Each row was made from one path, in order. Every step used is in the known rows, and no mark comes twice. Write each row's path.
In the rows, 128 means zero.
Known rows
pozag -> tafovu -> vadogi -> salev -> veni: [158 114 128 141 117 120 123 130 143 142 160 137  76 102 177 122 137 117
 117 118 103  84 150]
salev -> veni: [162 118 133 129 120 126 129 133 135 106 121 135 111 119 153 116 128 125
 114 129 119  99 140]
pozag -> segok -> vadogi -> tafovu -> veni -> salev: [131 125 132 129 113 145 127 145 130 112 107 140 137 131  76 164 141 112
  97 118 131 137 143]
veni -> salev: [143 126 134 126 116 127 130 134 130 129 108 139 122 126 124 149 140 119
 129 104 129  99 136]
tafovu -> pozag -> segok: [148 110 134 134 112 118 133 146 109  48 116 143  97 117 165 137 134 131
 125 143 135 118 148]
pozag -> tafovu -> veni -> salev -> vadogi: [147 138 142 133 120 147 134 138 138  99  99 139  99 116  99 163 136 126
 151 110 159  95 132]
veni -> segok -> vadogi -> salev: [154 112 132 133 122 125 128 143 149 193 146 123 128 121 128 120 141 117
  86  96 123 107 145]
vadogi -> tafovu -> pozag -> segok: [145 106 128 131 109 121 136 150 114  32 119 142  89 120 164 137 129 120
 103 130 125 137 149]
vadogi -> salev: [151 119 135 136 111 124 129 142 134 141 144 130 119 106 151 137 144 120
 111 124 133 115 140]
segok -> vadogi -> tafovu: [155 113 120 126 123 135 133 143 140 132 134 133 155 126 103 122 133 114
  72 106  99 142 141]
salev -> veni -> segok -> vadogi: [165 111 130 125 132 128 129 133 149 154 124 128 120 132 129  99 125 122
  89 104 108  91 145]
segok -> veni -> salev: [144 131 136 131 111 149 133 135 130 143 107 141 141 116 137 139 144 113
 144  91 121  98 129]
segok -> veni -> salev -> vadogi -> tafovu: [143 135 133 129 112 159 143 139 135  97  92 140 140 116 140 133 130 101
 133  82 120 127 128]
pozag -> salev -> vadogi -> tafovu: [166 123 127 122 129 146 144 142 133  56 113 130 163 107 126 124 123 115
 100 102 123 162 141]
segok -> veni -> salev -> vadogi: [146 138 139 133 115 155 139 135 130 110  89 140 147 114 139 135 135 112
 155  95 130 107 127]
segok -> veni: [157 126 133 134 114 153 135 141 131 134 123 136 142 105 147 124 142 119
 134 106 121 111 132]
segok -> vadogi: [158 115 126 129 125 132 129 140 136 147 131 134 160 125 103 125 138 124
  95 121 110 123 140]
veni -> salev -> vadogi: [146 132 136 128 120 132 136 135 131  99  90 139 130 124 126 144 131 118
 140 107 138 110 133]
vadogi -> tafovu: [154 117 124 125 115 134 135 144 137 105 126 134 118 117 135 132 134 115
  96 106 118 133 139]
segok -> veni -> salev -> vadogi -> tafovu -> pozag: [138 126 138 129 111 143 146 142 131  58  92 143 123 117 152 131 122 102
 123  84 115 123 128]
pozag -> salev -> veni -> segok -> vadogi -> tafovu: [170 107 123 117 139 139 134 134 150 120 132 124 152 127 118  94 118 112
  63  82  93 129 148]
vadogi -> tafovu -> veni -> salev: [135 133 138 123 111 140 132 145 145 119 106 134 113 120  88 166 138 110
 108  95 139 120 132]
vadogi -> segok: [159 112 128 129 124 117 135 141 128 113 120 134 117 118 128 129 136 128
 124 139  89 120 133]
vadogi -> tafovu -> pozag -> salev -> veni: [162 105 132 121 127 120 139 138 132  30 128 134 127 115 154 109 113 116
  78 111 100 133 144]
pozag -> salev -> vadogi -> tafovu -> veni -> segok: [164 131 139 118 131 156 144 149 155  81 105 119 128 104  97 134 122 115
  98  79 151 145 139]

Write each row's path
[145 122 134 131 117 136 136 135 126 135 104 141 133 119 132 136 142 114
 150 112  82 103 123] | vadogi -> segok -> veni -> salev
[165 116 134 124 124 125 131 134 146 129 118 129  82 122 162 108 125 124
 115 103 127  82 143] | salev -> veni -> segok
[157 114 138 132 117 119 128 136 148 148 138 124  78 115 176 112 132 118
 103 107 131  83 144] | vadogi -> salev -> veni -> segok
[159 107 130 121 125 125 142 145 128  47 131 133 140 112 136 126 123 117
  81  99 109 146 143] | vadogi -> tafovu -> pozag -> salev
[159 103 126 122 132 126 139 144 132  75 137 133 176 121 104 119 123 116
  59 101  91 155 144] | segok -> vadogi -> tafovu -> pozag -> salev
[161 124 133 136 123 146 144 141 128  95 102 135 138 106 144 115 132 119
 150 130  90 127 125] | salev -> vadogi -> segok -> veni
[143 124 130 132 118 132 135 134 134 154 106 143 127 110 132 137 142 106
 150  99  57 101 131] | tafovu -> vadogi -> segok -> veni -> salev
[161 113 127 124 129 131 131 141 146 169 127 127 133 128 112 116 134 123
  95  93 118 106 144] | veni -> segok -> vadogi
[138 129 135 136 107 153 131 137 110 108 101 147 129 117 156 147 148 116
 158 113 131 106 139] | pozag -> segok -> veni -> salev
[147 113 131 132 112 127 142 150 115   4 101 142  94 118 166 130 120 119
 113 135 134 147 147] | salev -> vadogi -> tafovu -> pozag -> segok
[150 127 134 126 113 144 134 151 147 109 122 129 112 109  99 151 137 117
  95 111 139 133 135] | vadogi -> tafovu -> veni
[146 120 129 132 114 148 128 152 132 103 123 135 139 120  85 148 140 119
  85 134 131 151 146] | pozag -> segok -> vadogi -> tafovu -> veni
[138 121 137 124 116 121 143 142 132  47  91 141 107 128 138 140 118 109
 109  97 122 125 135] | veni -> salev -> vadogi -> tafovu -> pozag
[141 135 138 138 110 159 137 137 111  78  83 146 136 115 158 141 139 115
 169 118 140 116 137] | pozag -> segok -> veni -> salev -> vadogi
[143 134 144 129 123 130 138 142 138  95  83 135 117 120  84 159 132 122
 144 133 117 116 123] | tafovu -> veni -> salev -> vadogi -> segok
[148 120 124 136 122 138 134 130 132 152 122 148 103 110 140 137 143 112
 162  96  60  87 133] | pozag -> tafovu -> vadogi -> segok -> veni -> salev
[154 116 137 137 114 119 126 135 136 125 141 131 107 111 170 120 135 119
 104 135 123 101 141] | vadogi -> salev -> veni
[156 116 135 133 118 114 126 134 157 166 141 126  71 106 176 114 132 109
 104  94 108  83 151] | tafovu -> vadogi -> salev -> veni -> segok
[161 118 131 130 127 124 141 142 130  83 103 134 122 116 130 125 128 127
 136 144  97 130 131] | salev -> vadogi -> segok
[156 123 138 125 127 141 130 147 157 174 124 123 128 121  75 135 137 124
  94  96 136 106 139] | tafovu -> veni -> segok -> vadogi
[153 134 138 127 116 148 140 151 148  79 105 129 119 107 100 145 128 116
 105 114 148 144 133] | salev -> vadogi -> tafovu -> veni
[146 112 130 143 113 129 123 144 118 134 144 135 145 118 137 135 148 123
  99 147 125 132 151] | pozag -> segok -> vadogi -> salev
[149 104 130 135 119 120 131 146 112  77 123 142 133 128 132 129 133 129
 101 143 116 127 150] | tafovu -> pozag -> segok -> vadogi
[147 130 139 133 126 136 138 139 135  93  97 139  91 119  93 161 133 127
 158 130 121 101 126] | pozag -> tafovu -> veni -> salev -> vadogi -> segok
[159 117 130 134 120 140 138 142 128 127 120 136 133 108 142 120 140 120
 139 127  81 118 127] | vadogi -> segok -> veni
[150 109 132 143 115 124 121 136 121 119 141 136 130 122 156 118 139 121
  96 157 115 118 152] | pozag -> segok -> vadogi -> salev -> veni
